Known rows, with every way that one mark hangs from another
K537(K6 K737(K405(K101(K964(K884(K674(K996))))))): [ -7.8  -0.6  -5.4  13.9  -3.1 -14.1  27.5  -0.6   7.5  -9.3  11.8  -9.3
  11.8  10.8  29.1 -23.1  -1.4   9.6   7.9   7.1  -2.3   9.1  -2.0]
K101(K405 K964(K884)): [ -2.5 -11.2   0.0 -12.1 -12.1   3.1  -3.9   1.9  -0.9   7.7   0.1 -18.0
   7.8 -10.8  13.3   4.5   4.1  10.6 -17.2 -14.1  -9.2  -7.9  14.6]
K737(K405 K537(K6)): [ 17.3  -8.1  -3.9   1.2  63.8   0.3 -41.6  12.3 -38.2 -10.5   8.7  45.6
 -25.5  -1.6 -31.7  17.1 -15.8 -14.5  27.6  20.9  31.2  21.0 -29.6]
K6(K537(K737(K405(K101(K964(K884)))))): [  4.3 -21.6  -7.3   3.1  29.0  -4.3  -2.7   5.1 -15.7 -23.4  20.4  15.9
   8.9  19.8  30.0 -22.7 -15.4  17.5   9.2  -5.8  -5.8  -9.2 -18.1]
K101(K405 K964): [ -3.3 -10.3  -3.0   1.1   2.6   5.3 -18.7  13.3 -11.7   8.0  -3.7   0.6
   0.1  -4.3   3.5   5.1   1.3  -5.9 -10.4 -10.8  -8.2  -1.7   2.0]
K714(K996): [  4.8   8.9   0.8   8.4   3.2   1.4  -3.6  10.9   3.2 -10.2 -24.4  12.1
  -8.9  10.3 -23.1   4.4  10.2 -19.8   5.2  18.1  21.3  11.1 -32.5]
K964(K101(K405) K884): [-14.1  -5.9  -0.8 -14.7  -9.0   4.9  -6.6  -5.8  -2.0   1.2  -0.5  -7.9
  10.2   1.2  -3.1   7.2   4.2   0.7 -10.0  -7.8 -17.6  -4.6  24.1]
K6(K537(K737(K405(K101(K964(K884(K674(K996)))))))): [ -8.3  -0.1  -5.9  12.8  -2.9 -21.7  34.1   0.1  10.7 -10.5   0.2 -10.7
   9.2  13.5  36.4 -20.1   1.3  13.9   5.0   1.9  -8.8   6.8  -1.1]
K405(K101(K964) K737(K537)): [ 17.3 -24.0  12.6  -1.9  22.2  24.0 -24.2   8.8   7.6  -9.0  16.9  15.4
  -3.3  -9.2 -13.2  -4.1 -19.6   5.4  10.1 -13.6   7.9 -20.9 -26.0]
K101(K405(K737(K537)) K964(K884(K674))): [  4.4 -12.3  19.6 -10.4  -8.0   1.8  -6.1   2.7  15.6  19.3   8.8 -20.5
  -6.9 -35.5  -1.7  22.0  -7.5  17.4   0.1 -25.6  17.4 -16.4  19.6]
K674(K884(K964) K996(K714)): [  7.3  32.8 -20.5  -0.7 -40.0 -10.5  31.7 -11.1   2.4   2.4 -26.0 -24.5
  -1.4  16.9   9.0 -13.2  23.8  -3.9 -23.0  22.6  -2.9  14.6  -4.9]
K537(K737(K405(K101))): [  2.0 -19.6   1.4  25.1  48.3   6.9 -17.5   2.9 -16.3 -34.6  25.8  37.5
  -1.3  33.0   2.8 -22.3 -14.2 -19.4  19.0   2.2  -5.4   9.3 -32.3]
K674(K884(K964(K101(K405(K737(K537))))) K996(K714)): [  1.1   7.2  -3.7   1.6 -25.6  -1.0   5.0 -25.1   3.0   9.8  -2.3  -2.1
   5.2  -3.3  -9.4   6.0  -4.2  -6.1 -15.9   4.0 -10.2 -22.1  18.2]
K674(K884): [ 16.9  17.8  -8.4 -12.2   0.9   1.1  -8.3  15.6 -14.3  -7.7  -1.0  -8.4
 -15.9   9.2  -2.2  -4.0   5.5  -6.3  -8.8  13.3   6.1   8.7 -15.4]
K964(K101(K405(K737(K537(K6)))) K884(K674)): [ -0.1  -1.3  15.6 -17.5   8.0   1.6 -20.0   4.2  -2.1  15.1  13.5   5.2
  -8.5 -31.2 -18.6  27.5 -14.2   4.8  12.8  -7.1  13.4 -14.2  19.0]
K884(K674 K964(K101)): [-14.3  27.7 -12.5 -20.5 -31.8   5.5  12.0   4.3  -0.1   6.0 -10.5 -25.9
   4.9  17.8  -3.0   8.6  25.6  24.9  -6.1  -4.9 -12.1  19.6  18.9]
K537(K6): [ 13.7  10.9  -6.1  -7.2  27.8   4.2 -25.3  25.2 -31.2  -4.9  -3.9  21.7
 -19.8   1.2 -15.7   3.3   1.3 -17.3  13.5  19.4  15.3  19.0 -29.2]
K101(K405(K737) K964(K884)): [  3.3 -17.1  12.4  -3.2  -4.0  10.3 -13.3   1.0   5.3   7.3  15.7 -10.1
   2.9 -19.0  10.1  -0.2  -6.0   6.6  -8.1 -21.9   1.0 -26.3  10.2]
K6(K537(K737(K405(K101)))): [  5.9 -14.5  -4.0  21.4  60.6  -4.9 -22.4  15.0 -30.7 -33.8  19.0  51.4
  -8.3  31.2   5.4 -18.2 -18.0 -19.0  25.0   6.9  -4.9   6.0 -38.9]
K674(K884(K964(K101(K405(K737)))) K996): [ -8.8  18.2 -10.8  -6.0 -30.6   2.8   2.6 -11.3  -0.8   3.1  14.5 -12.0
   8.7   8.2   6.2   0.0   3.5  -5.7 -23.4  -5.2 -35.1 -20.7  28.7]
K737(K405 K537): [ 11.4 -13.0   1.2   5.7  51.0   4.3 -29.4   3.0 -20.3 -16.6   1.9  31.3
 -20.0   4.7 -28.9  14.1  -9.5 -11.2  22.6   8.6  23.5  17.6 -21.9]
K6(K537(K737)): [ 11.8   4.3 -13.1   5.0  37.0  -2.8 -22.1  30.4 -42.2 -15.9  -1.4  30.1
 -24.2  11.2   2.4   1.2  -5.7 -21.5  20.4   9.2  10.1  11.2 -36.0]

Rows
[ 23.0 -20.7   9.1 -19.3  18.2  17.6 -20.7   5.7   1.2  -2.3  24.5  10.0
  -1.6 -22.9  -3.2  -4.8 -22.5  20.2   9.8  -6.4  13.8 -25.8 -20.5]  K405(K101(K964(K884)) K737(K537(K6)))
[ 15.1 -16.6   3.7   4.9  62.9   5.2 -36.0   5.3 -23.8 -19.5  17.2  49.9
 -12.5   7.9 -26.0   1.1 -21.4 -12.6  22.7  15.4  10.8  11.3 -35.6]  K737(K405(K101) K537(K6))
[ 15.3 -20.1   6.7  -1.3  38.2  13.6 -51.3  20.5 -27.5  11.8  18.3  34.1
 -16.7 -32.6 -19.2  20.0 -25.6 -12.2  12.1  -7.2  16.9 -19.7 -14.3]  K101(K405(K737(K537(K6))) K964)
[-14.2  24.7  -2.7  -0.4 -49.7 -12.6  56.8 -16.7  38.5   7.3 -44.2 -42.1
   9.8   3.1   0.6  -9.2  28.9   5.0  -3.5  18.5  11.0  19.9  18.1]  K964(K101 K884(K674(K996(K714))))
[-24.3  15.0   4.6   6.8 -46.2 -17.6  46.9 -20.4  34.5  14.5 -37.7 -32.1
  15.9  -3.3   3.5  -0.9  23.2  -7.8 -12.2   9.3  -5.8  12.6  32.9]  K964(K101(K405) K884(K674(K996(K714))))
[ -9.8  11.4   2.6  -7.7 -46.4  -5.9  48.3  -3.1  43.0   2.9 -17.5 -48.8
  16.5   0.5  20.8 -14.8  22.7  21.0 -16.3  -3.4 -15.7  10.1  11.6]  K405(K101(K964(K884(K674(K996)))))
[-24.3  16.5  -6.6 -12.5 -26.9   0.1   3.3   1.1  -3.2  13.1  -5.3 -16.4
  10.2  11.7   0.8  15.9  18.7  12.1 -14.3 -13.9 -29.9  12.4  35.4]  K884(K674 K964(K101(K405)))
[ 14.9 -24.8  -0.2 -13.5  32.6   5.5 -16.7  -2.4 -10.5  -7.0  20.2  16.7
   4.6  -4.0  -3.6  -4.1 -18.6  24.0   8.9   3.5   9.3  -5.1 -13.7]  K737(K405(K101(K964(K884))) K537(K6))
[ -8.6   4.5  17.9  17.3 -39.9 -13.2  39.7 -15.3  41.9  21.6 -21.5 -35.5
   8.2 -23.1  14.3  -9.3  12.3  -3.4 -11.2  -4.2  13.3  -8.1  19.2]  K101(K405(K737) K964(K884(K674(K996(K714)))))
[ -2.7   8.7  -6.3 -11.0 -18.8   4.0  -9.0 -11.9  -5.0   5.8  13.6  -3.2
   0.6  -4.5  -8.0  18.1  -6.0  -2.5 -16.9  -6.1 -23.6 -21.7  26.3]  K674(K884(K964(K101(K405(K737(K537))))) K996)
[ -5.8 -14.9   3.8   9.1  -0.6  -3.7  19.3  -2.7  13.9 -13.4  20.8 -15.7
  14.1  19.0  31.5 -23.2  -3.2  25.2   4.5 -13.4  -1.7   2.4   1.0]  K537(K737(K405(K101(K964(K884(K674))))))
[  1.5   0.8  11.1  -6.4 -10.5  -8.8   1.9   4.1  10.2  24.9   0.1 -12.7
 -10.1 -43.3  -2.2  24.1  -6.9   0.8   1.0  -4.8  13.4 -11.4  17.3]  K101(K405(K737(K537(K6))) K964(K884(K674(K996))))
[ 10.8 -24.6   9.7   2.7  25.2  15.8 -38.4   9.1  -9.5   8.6  13.7  18.7
 -11.6 -25.2 -15.6  17.8 -19.1  -8.5   6.2 -17.7  12.1 -19.9  -6.0]  K101(K405(K737(K537)) K964)
[-22.9  20.6   5.2  17.2 -38.4  -5.0  28.5 -21.2  26.1  16.1 -17.6 -11.5
  11.7   2.7  -1.1  -0.9  17.6 -10.6  -8.0  -3.4 -12.1   0.7  27.5]  K884(K674(K996(K714)) K964(K101(K405(K737))))
[ -7.3  35.2  -7.0   8.8 -40.5 -13.1  45.0  -9.3  18.4   9.5 -39.4 -28.0
  -2.1  11.9   0.5  -5.4  34.3  -3.6  -8.4  14.6   6.0  32.9   1.8]  K884(K674(K996(K714)) K964)
[  1.2 -19.7  -1.1   9.5  25.7   9.3  -9.8  -1.1   3.5 -18.3  11.0  13.6
  11.7  21.9   5.3 -22.6  -5.4   8.1   2.1  -3.2  -8.0   3.4 -16.5]  K737(K405(K101(K964)))
[-15.8  10.7   6.2  11.3 -26.5  -3.3  17.5 -20.0  20.7  17.8 -17.8  -4.8
   4.9 -10.9 -17.0  17.5   5.8  -7.2  -0.4  -3.7  -3.9  -1.9  23.9]  K884(K674(K996(K714)) K964(K101(K405(K737(K537)))))
[-11.2  22.7 -17.4  -0.5 -47.4 -10.3  24.9 -21.9   1.0   9.5 -20.4 -18.9
  17.2  16.6   9.9  -7.1  16.7  -5.3 -33.4  10.7 -30.6  -1.5  26.6]  K674(K884(K964(K101(K405))) K996(K714))
